Known rows, with every step that occurs
n > r > b > g: [-13, 10, -11, 6, -24, 31, 4, -12, -3, 24, -18, -8, -3, 4, 14, -24, 10, -46, 28, 8, -34]
b > g > n: [-16, -25, 9, 5, -14, 12, 19, -3, -16, 7, 10, 24, 23, -23, -24, -16, 12, -17, -26, -2, 1]
h > n > r > b > g: [-13, 5, 5, -18, -28, 28, -4, -29, -7, 12, 2, -8, -23, 27, -29, 3, -2, -11, 25, 12, -13]
u > n > r > b > g: [-12, -4, -12, -10, -13, 35, 1, -12, 15, 19, -16, -26, 12, -2, 16, -11, 0, -36, 17, 24, -22]
g > r > b: [-12, -5, 12, 18, 12, 6, -1, 5, -18, -5, -13, -20, 18, -10, 1, -9, -4, -13, 9, -22, 13]
g > n > r > b: [-24, -13, 12, -12, -21, 16, -16, -14, 2, 13, 17, -3, -17, 14, 19, -1, 10, -1, -2, -14, 25]
h > n > g > r > b > a: [1, 0, 15, 3, -11, 13, -32, -24, -17, -46, -19, -9, -22, 23, -44, 35, -15, 4, -14, 11, 23]
e > n > g > r: [37, -18, -1, 14, -5, -18, 11, 11, -2, -6, -10, 5, -30, -24, -12, -13, -1, 39, -35, 2, -6]
b > a > n > r: [2, 24, -6, 16, 8, -6, 4, -20, 23, -2, 28, -4, 1, 37, 21, 10, -14, 56, 0, 4, 16]
a > r: [0, 9, -24, 6, 37, -22, 35, 2, 6, 22, 6, 10, 6, -16, 9, -20, -11, 26, -3, -4, -7]
e > n: [4, -10, -2, 3, 16, -22, 22, 2, 1, 7, 13, 5, 10, -22, -1, 1, 6, 39, -20, -13, 5]
p > n > g > r > b > a: [18, -3, -3, 7, -11, 21, -29, 6, -2, -31, -29, -11, -21, 24, -7, 13, 0, -18, -20, -12, 5]
h > n > g > r > b: [7, -18, 19, -2, 3, 9, -14, 0, -22, -17, -20, -7, -31, 3, -39, 7, 0, 5, -10, 3, 12]
g > n: [-17, -22, 14, 1, 12, -7, 16, 11, -15, 11, 26, 22, 16, -19, -5, -9, 11, 14, -37, -20, 31]
b > g > a: [-7, 11, -3, 8, -36, -15, 15, 20, -14, -4, 11, 20, 27, -16, -33, -9, -15, -37, 0, 7, -12]
g > r: [2, -3, 5, 25, 20, -16, 26, 25, -18, 7, 8, 5, 17, -21, -7, -26, -19, 15, -18, -24, 12]
g > a > n: [0, 7, 12, 4, 3, -39, 8, 17, 7, -13, 35, 3, 24, 6, -15, 13, -13, 36, 0, -8, 25]
g > r > b > a > n > z: [-4, 25, 24, -10, 21, 6, -46, -50, 4, -43, 15, -3, 35, 14, 18, 42, -13, 25, 48, -10, 14]
r > b: [-25, -3, 4, 11, 29, 9, 8, 8, -14, 13, -17, -9, 26, -17, 15, -4, 19, -29, 8, -14, 4]
e > n > g > r > b: [23, -20, 4, 8, -13, 1, -15, -4, -2, -19, -33, -18, -26, -14, -6, 3, 13, 10, -7, 5, -4]
a > r > b: [-14, 7, -19, -2, 31, -3, 10, -16, 5, 8, -17, -15, 9, -7, 15, -5, 6, -2, 27, -2, -7]
r > b > a > n: [-22, 9, 10, 15, 28, 13, -12, -33, 7, -32, -9, -25, 40, 21, 8, 37, 10, 12, 19, 0, 22]
g > r > b > a: [-20, 11, 4, 23, -2, 12, -19, -17, -14, -35, -12, -23, 27, 7, -6, 16, -19, -15, 5, -14, 24]
u > n > g > a: [15, -9, -5, -6, -3, -25, 5, 46, 3, 0, 4, 13, 5, -22, -5, 3, -13, -16, -41, 25, 10]
n > z: [-4, 18, 10, -14, 48, -13, 11, 16, -18, 36, 29, 49, 26, -35, 36, -10, 5, -4, 11, -18, -18]

Rows
[-20, -16, -11, -15, -22, 21, -5, -48, 6, -14, -13, -5, 7, -5, -18, 1, 12, -19, 17, 13, -7] | a > r > b > g > n
[-7, 5, 5, 3, 16, 9, -2, -14, 20, 15, 6, -23, -4, 28, 33, 2, 14, 28, 32, -6, 5] | a > n > r > b
[1, 20, -29, -5, -36, -26, 18, -3, 8, -9, 11, 12, 9, -7, -33, -9, -31, -11, 17, 21, -22] | b > g > a > r
[14, -22, -8, 8, 44, -2, 26, 39, -1, 26, -16, 12, 8, -36, 18, -15, 12, -8, -48, 20, -7] | u > n > g
[18, -12, 3, 21, 48, -7, 25, 20, 3, 16, -12, 15, -2, -14, 13, -12, 30, 24, -23, 9, -9] | a > n > g
[-8, 8, -10, -22, -61, 10, -21, -6, 17, -6, 6, -23, 7, 12, -4, 9, -23, -43, 23, 28, -9] | u > n > r > b > g > a
[-17, 11, -4, 3, 1, 13, 2, 2, 1, 31, -1, -10, -10, 9, 34, -15, 8, -14, 18, -11, -2] | n > r > b
[0, 3, 7, -30, 60, -11, 6, 13, -2, 29, 29, 30, 37, -42, 39, 3, -6, 4, -2, -3, -7] | u > n > z
[-33, 11, 0, 17, 13, 14, -11, -17, -10, -17, -16, -9, 38, 2, 8, 22, 6, -32, 4, -5, 16] | r > b > a
[6, 9, -5, -36, -26, -24, -25, -15, 3, -29, -4, 0, -45, 23, -45, 34, -17, 10, 11, 28, 9] | h > n > g > a > r > b
[7, -11, 3, 21, 8, 12, -3, 18, -18, -1, -40, -7, -12, -19, 4, -18, 13, -29, -6, -2, -7] | n > g > r > b
[28, -16, -6, 3, 30, -2, 25, 52, -3, 31, -10, 24, -25, -8, 9, -24, 24, -6, -48, -15, -16] | p > n > g
[-31, -26, 13, -3, -22, 34, -7, -22, -17, -6, -11, 1, 25, -16, -17, 1, 27, -46, 2, 1, 2] | r > b > g > n
[-6, 22, 20, -33, -18, 0, -36, -29, 3, -25, 17, 15, 35, 0, -1, 33, 4, -27, 71, 11, -22] | r > b > g > a > n > z
[16, -17, 14, 19, 21, 9, -5, 1, -1, -16, -33, -21, -6, 0, 3, -1, 20, 13, 8, 5, 2] | a > n > g > r > b
[25, -16, -6, 8, 11, -12, 20, 15, -1, 14, -12, 16, -21, -27, 2, -6, 24, 23, -37, 10, -15] | e > n > g
[22, -14, 15, 6, 12, -12, 12, 19, -22, 0, 2, 16, -35, -4, -43, -9, -15, 35, -39, 1, 14] | h > n > g > r
[3, 13, -8, -20, -90, -2, -28, -27, 18, -19, 10, -16, -22, 22, -19, 17, -14, -12, 36, 20, -16] | e > n > r > b > g > a
[20, 15, -28, -4, -14, -40, 11, 24, 8, -1, 1, 24, -27, -8, -8, -9, -18, 3, -12, 22, -13] | n > g > a > r
[0, 1, -4, -16, -3, 16, -4, 13, 13, 29, 9, -12, -28, 33, 28, -12, 8, -3, 5, -31, -3] | p > n > r > b
[4, -4, -3, 27, -7, 3, 29, 12, -21, 6, -8, 7, 22, -25, -25, -36, -15, -16, -7, -6, -18] | b > g > r
[-12, 3, 11, 0, -30, 1, -14, -16, 4, -33, -4, -18, 32, 10, -28, 23, 4, -23, 41, 15, -3] | r > b > g > a > n
[27, -22, -4, 13, 25, -8, 18, 36, -4, 7, -15, 0, -2, -33, 1, -21, -10, 6, -45, 12, 3] | u > n > g > r
[-10, -9, 4, -6, -15, -3, 10, 4, 0, 28, 40, 22, -18, 6, 14, -19, -3, 28, -29, -15, 24] | g > n > r
[12, 7, 9, -33, 46, -11, 4, 26, -6, 36, 38, 45, 5, -11, 30, -8, 6, 10, -1, -39, -16] | p > n > z
[-13, 19, -15, -14, -18, -24, -12, -10, 9, -20, 5, -11, 6, 7, -9, 16, -23, -9, 33, 0, 10] | g > a > r > b
[1, 4, -1, 27, -7, 19, -22, -7, -14, -30, -39, -11, -2, 1, -1, 9, -1, -33, -11, 6, 5] | n > g > r > b > a
[3, 0, -11, -13, -26, 34, -1, 0, 11, 26, -6, -13, -23, 27, 7, -20, 12, -31, 17, -13, -32] | p > n > r > b > g
[13, 4, -1, 27, 31, -2, 10, -2, 7, -13, -10, 11, 7, 6, 5, 14, 16, 24, -24, 20, 3] | b > a > n > g
[14, 1, -10, -9, 6, -5, 20, 34, 12, 43, 33, 9, -32, 24, 22, -29, -8, 27, -21, -32, -3] | p > n > r
[-7, 18, 9, -10, -32, -13, -23, -9, 22, -12, 27, -21, -9, 40, 11, 19, -12, 23, 37, 1, 21] | g > a > n > r > b
[-9, 18, -10, -4, -33, 9, -28, -45, 21, -19, 7, -23, -14, 31, 16, 33, -8, 23, 14, 3, 9] | e > n > r > b > a
[8, 7, 2, 10, 23, -10, 25, 4, 18, 30, 27, 0, -7, 18, 26, -17, -1, 57, 2, -8, 5] | a > n > r
[22, 5, -21, -31, -26, -15, -21, 15, 22, -16, -12, -3, -44, 25, -9, 12, -3, -11, 5, 4, -9] | p > n > g > a > r > b
